What can hang from each mark:
L: Q X
R: Q
Y: A J
X: J L
W: J
A: W Y
J: Q W X
G: Q X
Q: H J R

Each row was made from one small tree. The marks that hang from a mark follow it in brackets, in alphabetical order. Every link used is in the known rows. Write each row's tree.
Known rows:
Q(H R): [-16  19   9  -9  20 -17   8 -13  14  11 -17  -9 -14   5 -15  13   5   7
   1  30  11  16   8  16  -1]
G(X(J(Q(H R) W) L)): [-17  13   2  38 -31 -12   6 -21  23  54  44   1  17  -1 -35 -29  58 -22
  23  11  44  41   7  18 -33]
A(W(J(X)) Y): [  3  -3 -21  15 -45 -36   2 -13  25  40   4  24  22   3  -8 -41   8 -21
  56  10  36 -31  -7  26  18]
Q(H J(W X(L)) R): [-40   0   9  15 -35 -32  11 -17   6  56   9  -4   2  -5 -54 -22  31 -29
  23  10  36   7  10  37  -4]
X(J(Q W) L): [ -2 -16 -14  39 -56  -6  -7   7   9  54  47   1  27 -10 -39 -34  57 -18
  12 -22  23  23   3   1  -9]
Y(A J): [-26   2 -10  -7 -17 -17 -35  40 -29  32 -13 -46  -9  23  -7  17 -37   3
  10 -21 -28  -4  11 -47   4]
L(Q(H) X): [-13  14 -38 -13 -10 -24 -21  -3  11   2  15  10 -18  15 -25 -10   3  15
   3   6   2  -3 -33   9  -1]
J(W X(L(Q))): [-11 -15 -23  37 -55 -20 -13   1  -1  28  41  26  27  -9 -37 -53  52  -4
  18 -11  11  -9 -24   8  -8]
X(J L): [  8 -21 -24  27 -21   8   7   6  29  69  23  -8  13 -11 -14 -40  -8  -4
 -12 -16   9  45  21  15  -9]
G(Q(R) X(J L)): [-17   3  12  48  -3 -14  29 -20  34  63  34  13  25  -6   2 -36   8   1
   1  30   8  55   7  20 -47]
W(J(Q(H R) X)): [ -5  27 -13  18 -33 -56 -19 -34  19 -14 -10  13   2   4 -44 -15  50  17
  57  12  28   2  -6   9  -3]
L(X): [ -4   5 -22  -7 -11 -10  -6   2  13   5  12  16  -3   1  -2  -7  -6  -5
   7 -11  -7 -11 -19  -4   4]
Q(H J): [-25   5  10 -20   3  -7   0 -11  -8  14 -13 -26 -26  12 -24  15 -19 -13
  -1   6  21   5  13  24   0]
R(Q(H J(W X))): [-28  10   1  -3 -30 -21 -14  -3 -18   2   8  11  -6  -1 -59  -2  28 -36
  28 -14  29 -37 -11  33 -11]
W(J(X(L(Q)))): [ 15 -12 -47  42 -57 -36 -21 -17  21  26  22  23  14  -9 -30 -69  21  29
  28 -17   9  22 -21  18   0]
W(J(Q X)): [ 13   8 -21  25 -53 -38 -27 -22   4 -24   8  21  17   1 -31 -28  45  11
  56 -18  17 -15 -17  -6   0]
R(Q(H J(W))): [-26  11   7 -11 -17 -12  -8   2 -19   9   5  -6 -23   1 -44  13  14 -32
   6  -8  22 -16  -5  37  -3]
A(Y(J)): [-34  -4   0   3  -4 -10  -6  28  -2  38  -3 -42  -2  12  -2  -8 -20 -12
  12  13   1 -16   7 -35   3]
X(J(W) L): [  2 -20 -19  28 -44  10   7   8  18  78  38   2  29 -16 -24 -41  26 -26
  -4 -25  16  27  14  22  -4]
A(W Y(J(X(L(Q))))): [-31 -22 -28  38 -45 -39 -11  32   8  75  28 -15  17  19 -28 -64  -2 -15
  37  17  20 -16 -18 -23   1]
W(J(Q(R) X(L))): [  6   1 -18  51 -53 -55 -11 -27  29  13  10  21  16 -10 -38 -48  46  24
  48  -1  20  25  -8   3  -3]
L(Q(H J(W) R) X): [-52  18 -15  -8 -31 -62  -6 -11  -2  33  20  -5 -27   5 -42   5  23 -21
  14  19  14  -6 -32  25   5]
A(W(J(Q)) Y): [  2   0 -13  17 -43 -42  -5  -9  13  23   7   5   6  10  -7 -18  24  -8
  50  17  38 -15 -12   2  21]
Y(A(W) J(Q(H) X(L))): [-27   1 -14  15 -57 -33 -43  38 -15  54   3 -30   9  44 -56 -16   0  -5
  55 -18  17  -7   5 -36  -1]

Which tree is each row?
[-41   9   9  23 -22 -32   9 -27  -3  46  33  -9 -17   5 -31 -23  21 -17
   6  27  33  35  -9  40 -24]
G(X(L(Q(H J(W) R))))
[-53  15  -1   8 -33 -60  -9 -21 -12  19  10  -1 -10   2 -55  -5  44 -19
  28  25  24 -15 -19  27  -4]
L(Q(H J(W X) R))
[-34  -7 -12  32 -78 -31 -49  39 -33  43  24 -24  27  17 -52 -20  34  -9
  47 -39  -1 -22  -2 -57  -5]
Y(A J(Q W X(L)))
[-46  13  -8   7  -8 -62  -9 -23   1   8  -5 -11 -22   7 -46  -6  11   3
  20  32  17   0 -12  20  -9]
L(Q(H J(X) R))
[-36   9   6  -2 -18 -25 -12  29  -6  35   0 -42  -5  41 -30   1   8 -24
  43  27  38 -26  -2 -34   8]
A(W Y(J(Q(H))))
[-37 -10 -26  21 -36 -31 -13  27  14  76  18 -22   8  30 -43 -58  -1 -10
  37  24  34 -13 -10  -6   0]
A(W Y(J(X(L(Q(H))))))
[-17   1 -14  19   4 -31   1  -8  20  34   4 -10 -17   2 -28 -26  10  31
  -9  33  10  47  -5  18  -7]
X(L(Q(H R)))
[-28 -10   4  29 -21 -42  11 -16  14  41   2  -4  -2 -10 -30 -31  -3  -9
  15  10  15  19   7  17  -8]
Q(J(X(L)) R)
[-47  15  14  -3 -25 -39   6 -20  -7  25  -1  -5  -1   0 -46   4  34 -38
  32  16  30 -21   2  30  -2]
Q(H J(W X) R)
[-25  24   4  12  -7 -40 -12 -19   8 -22  -7   5   2   9 -44   3  49  10
  39  26  24 -11  -7  -9 -13]
J(Q(H R) X)
[-29 -13 -37  31 -48 -37 -49  38 -18  49  13 -30   6  19 -35 -37 -17  24
  19 -22 -24   4  -8 -44  -8]
Y(A J(X(L(Q))))
[-32  -6  -6  11 -29 -24  -4  30   3  51   5 -18  19  21 -14 -27  -5 -37
  49  13  20 -45  -4 -24   7]
A(W Y(J(X)))
[-17  16   4   5 -41 -15 -22  -9 -12 -17  19  17  21  13 -52  -2  78 -18
  46  -5  32 -40 -13  -4  -9]
J(Q(H) W X)
[-36  -2  -4  16  -3 -45   3 -14   9  45   1 -28 -35   4 -39 -16  -9  15
 -11  31  17  48   1  27  -5]
X(L(Q(H J R)))
[-23  22 -28   8 -16 -42  -9 -10  33  28  15  -3  -8   5 -40  -3  27   0
  22  12  18  18  -8   0  -9]
L(X(J(Q(H R))))
[ -8  -9  -3  38 -59 -14 -14  -1  -3  10  38  23  35  -4 -46 -36  76 -12
  37 -16  26 -17 -13 -13  -9]
J(Q W X(L))
[-35   8   3  23   3 -33   5 -30  10  35  18 -18 -31   9 -24 -23 -11   6
  -3  36  26  52  -6  34 -29]
G(X(L(Q(H J R))))
[-24  16  -1  15 -27 -30  -1 -10   9  33  18  -9   9  -1 -45   6  64 -20
  22  14  28  10   6   9  -7]
X(J(Q(H R) W))
[-39  15  10  -3  -1 -39   4 -24   6  14 -17 -13 -16   5 -39   2   2 -14
  24  23  23  -3   8  24  -7]
Q(H J(X) R)
[  9   2 -30   6 -60 -42 -27  -1  -3  35  -7  19  13  11 -11 -15 -12  -4
  55 -25   6 -18  -4  14  19]
Y(A(W(J(X))))
[-39  -4   6   4 -27  -9  -3  31 -15  48  13 -35  13   9 -12 -11  14 -35
  20   5   8 -34   2 -30   8]
A(Y(J(W)))
[-24   9   6  29 -41 -32  -6 -11  11  21  19  14  19   0 -59 -24  79  -6
  40  14  36  -1  -5   5 -10]
J(Q(H R) W X(L))
[-30 -18 -10  29 -25 -11  -8  26  14  62  12 -27  21   8 -24 -52  -5 -10
  25   1  12 -12   9 -30  -8]
A(Y(J(X(L))))
[-12 -12 -13  26 -35  -5 -13  24   4  41  12 -16  20   8 -29 -47  -4  -7
  23 -21   0   1   5 -26  -9]
Y(J(X(L)))
[-38  14  16 -12  13 -33   9 -17   2  23 -21 -29 -31   7 -25  19 -13 -11
   2  30  17  19  15  25   1]
Q(H J R)
[-19   3  -6  32 -37 -22   4  -5  22  63  28 -10  13  -6 -53 -22  60 -13
  14   9  34  38  13  14 -10]
X(J(Q(H R) W) L)
[-43  13   0  -3   6 -52  -2 -18  -3  16  -9 -27 -39   9 -31  11  -6   7
  -2  36  11  23  -7  23  -3]
L(Q(H J R))
[-25  24  17   2 -17 -31  -3 -11  -6  -3   7  -4  -1   5 -39  18  67  -9
  26  24  25  -5  -6  -1  -2]
J(Q(H R) W)
